Each row was made from one walk, in order. Every step used is in the known rows, and no mark comes twice. Write each row's walk.
In the rows, zero is written as 128.
Known rows:
guro-kovutad-poza-sorid-fedo: [ 68 108 132  49  86  81 155 115 145 137 122 130 155 163 118 180  93 121
  98 158 121 177 103]
tida-lomemu-lefado: [171 146 133 161 107 167 150  88 105 129  98 127 128 143 147 141 141 141
 198 197  79  97 156]
kovutad-fedo-sorid-poza: [121 113 117 134 164 136 116 136 131 132 134 143  95 113  90 147 103 103
 127  40 119 100 144]
lomemu-lefado-poza-kovutad-fedo-gegif: [172 161 158 151 160 166 118 132 120 126  99  98 144 153 173 107 180 123
 112  94 124 109  83]
lomemu-lefado-poza-sorid-fedo: [115 134 136 113 128 102  95  71 138 101  60 118 144 202  97 186 125 101
 148 180 138 117  90]
sorid-fedo: [121 123 123 149 140 102  70 101 151 164 112 132 157 118 141 176  57 114
 138 173 120 122 153]
guro-kovutad-fedo-sorid-poza: [ 98 116 114  94 148 131 168 158 137 161 151 146 100  98  73 138 101  89
 113  55  92 137 126]
lomemu-lefado-poza-gegif-fedo: [147 137 112 139 138 107 127 109 148 107  96 102 137 119 147 114 150 145
 136 178 120 120 104]
sorid-poza-gegif-fedo: [164 116 101 124 126  73 117 130 171 134 184 116 111  48 167 111  96 145
 114 149 148 140 138]
kovutad-poza-lefado: [115 150 135 204 129 105 108 107 145 120 101 124  81 188 161 110 131 165
 122 144 133 112 140]
sorid-poza: [153 130 115 169 139 120  97 113 158 144 186 132  78  87 141 114  65 113
 160 135 129 112 142]
lomemu-lefado-poza: [136 154 125 183 151 156 108  92 133 118  98 120 104 159 121 120 119 113
 181 163 102  92 107]
tida-lomemu-lefado-poza-kovutad-fedo-gegif: [192 153 145 119 146 210 159 139  92  99  93  94 152 154 194  99 219 128
 140  89 117 122  71]
lomemu-lefado-poza-gegif: [157 151 137 159 118 127 117  81 156 115  93 106  90 167 139  97 113 123
 157 181 138 123 112]
gegif-fedo-sorid-poza: [124 112 103 124 148 129 130 153 114 124 174 141 122  57 100 133 154 141
 129  98 130 104 158]
tida-lomemu-lefado-poza: [155 146 110 153 138 199 147  97 108  89  93 113 117 157 139 112 159 117
 211 157  95 105  94]
lomemu-lefado-poza-kovutad-fedo: [115 183 107 174 186 145 129 141 131 129  75 106 126 168 122 124 155 107
 154 111 104  98  84]
gegif-fedo: [121 124 101 167 144 117 106 142 120 145 155 135 180  61 139 147 103 139
 144 177  87 108 153]
lefado-poza: [115 133 107 178 156 171  93 124 131 115 143 127 122 122 123 101  80  96
 178 141 122 118 100]
kovutad-fedo-sorid-poza-gegif: [142 112 128 110 129 108 126 126 152 132 128 129  79 122 110 124  95 115
 103  58 153 132 148]
tida-lomemu-lefado-poza-sorid-fedo-gegif: [189 108 176  58  88 164 121  67  97  71  80 108 170 189 170 160 190 124
 136 157 150 141  76]
guro-kovutad-fedo-sorid: [ 76 121 125 113 132 143 168 162 106 173 115 153 153 119  62 153 100  98
 119 101  65 140 145]
guro-kovutad-poza-gegif-fedo-sorid: [ 84 111 121  50  83 111 208 166 123 136 143 128 143  98 117 109 169 173
  73 122 119 177 140]
gegif-fedo-sorid: [103 118 116 143 132 140 129 153  84 135 139 151 174  81  89 148 154 150
 132 145 103 103 178]
poza-gegif-fedo-sorid: [125 118 126 117 100 108 140 143 108 137 133 136 159  89 110 125 150 161
 108 163 138 133 180]
tida-lomemu-lefado-poza-gegif-fedo-sorid: [147 129 111  82 117 174 188 127  86  73  75 111 144 139 115 106 242 159
 153 138 129 129 113]
sorid-poza-tabi: [120  84 113 156 148 112  81 152 176 147 162 172 100 108 144  98  45 107
 165 114 130 141 153]

Write each row's walk:
[167  97 193  95  73 101  75  82 117 137 139 132 188 139 159 180  96 127
  88 183 162 148 143] | poza-sorid-fedo-gegif
[ 64  71 111  81 156 121 152 199 155 166 129 186 121 116  75 121  83  83
 118  31  93 170 139] | guro-kovutad-fedo-sorid-poza-tabi
[ 92 104 136  90 103  86 103  92 141 107 107 128 150 178 132 187  96 130
 113 145 149 137 120] | kovutad-poza-sorid-fedo
[118 154  95 123 146 125 156 190 105 139 187 132 121  60 101 101 202 156
 121 105 161 116 153] | gegif-fedo-sorid-poza-kovutad
[151 106 166 114 115 145 135 139 129 178 155 131 175  86 164 139  77 108
  86 120  70 155 119] | guro-kovutad-fedo-gegif
[151  98 171  85 105 135  69  93 121  95 132 121 177 157 153 152 111 104
 103 142 178 153  82] | lefado-poza-sorid-fedo-gegif
[137 124 129 143 129 149 120 124 123 135 169 147  74 106  91 114 114 122
 148 102 146 108 166] | fedo-sorid-poza
[178 103 179 124 113 125  59  93 137 162 137 128 174 104 193 162  83 134
  95 157 140 134 156] | sorid-fedo-gegif
[124 140 114 169 155  90 123 144 123 121 134 133  92 110 105 121 197 166
 106 114 151 103 157] | gegif-fedo-sorid-poza-lefado
[103 118 141 128  86 117 134 104 115  98 145 135 126 170 126 142 103 134
 138 151 132 124 128] | kovutad-poza-sorid
[ 80 120 137  89  68 113 186 129 122 126 161 138 129 154 107 133 102 124
 123 167 105 165 108] | guro-kovutad-poza-sorid
[107 106 125  90 100 119 156 144 117 106 125 128 139 115 137 117 172 185
  87 109 146 137 160] | kovutad-poza-gegif-fedo-sorid
[ 77 158 102 145 180 182 138 186  94 116 105 127 138 152  75 103 166  99
 142  55 140 117  98] | lefado-poza-kovutad-fedo-sorid
[135 172  92 142 174 187 167 146 103 100  69 101 138 166 142 115 193 110
 185 105  98 111  68] | tida-lomemu-lefado-poza-kovutad-fedo
[129 166 122 145 126 143 148 163 113 147 184 136  74 109  94  84 162 136
 142 109 177 118 162] | fedo-sorid-poza-kovutad
[152 154 125 213 144  85  91 107 167 138 143 124  52 141 148 102 107 134
 138 150 151 109 143] | sorid-poza-lefado
[149  88 191  68  73 109  92  82 128 106 132 122 167 165 187 173 121 150
  67 129 168 149 121] | kovutad-poza-sorid-fedo-gegif
[158 125 139 120  97 114 130 115 144 131 165 135  58 116 109  90 108 134
 124 119 179 138 170] | fedo-sorid-poza-gegif
[133 159  95 160 173 110 123 162 154 155 163 118  99  96 141 118  99 106
 135  83 132 117 118] | sorid-poza-kovutad-fedo
[ 91 153 134 165 113  98 162 133 152 148 119 122  89 173 147 102 129 153
 107 157 106 150 121] | guro-kovutad-poza-lefado
[ 93 114 117 107 134 112  80 103 137  99 107 126 160 170 101 166  87  85
 147 158 158 141  80] | lefado-poza-sorid-fedo
[126 111 111 115 110  92 133 129 150 115 142 111 143  95 184 118 121 175
  97 142 129 141 135] | kovutad-poza-gegif-fedo
[ 93 159 121 153 149 145 143 175  90 156 112 140 148 137  83 133 151 122
 127  97 122 111 161] | poza-kovutad-fedo-sorid
[120 116 127  68 115 100 178 150 157 161 147 133  83 106  90 114  93 102
  90  74 127 171 129] | guro-kovutad-fedo-sorid-poza-gegif
[129 134 123 114 127 129 149 124 115  99  82 115 134 138  98 114 202 156
 123 145 137 114 127] | lomemu-lefado-poza-gegif-fedo-sorid
[168 144 162 157 131 145 110 154 115 164 153 120 170 104 184 117 125 132
  94 114 125 128 136] | poza-kovutad-fedo-gegif
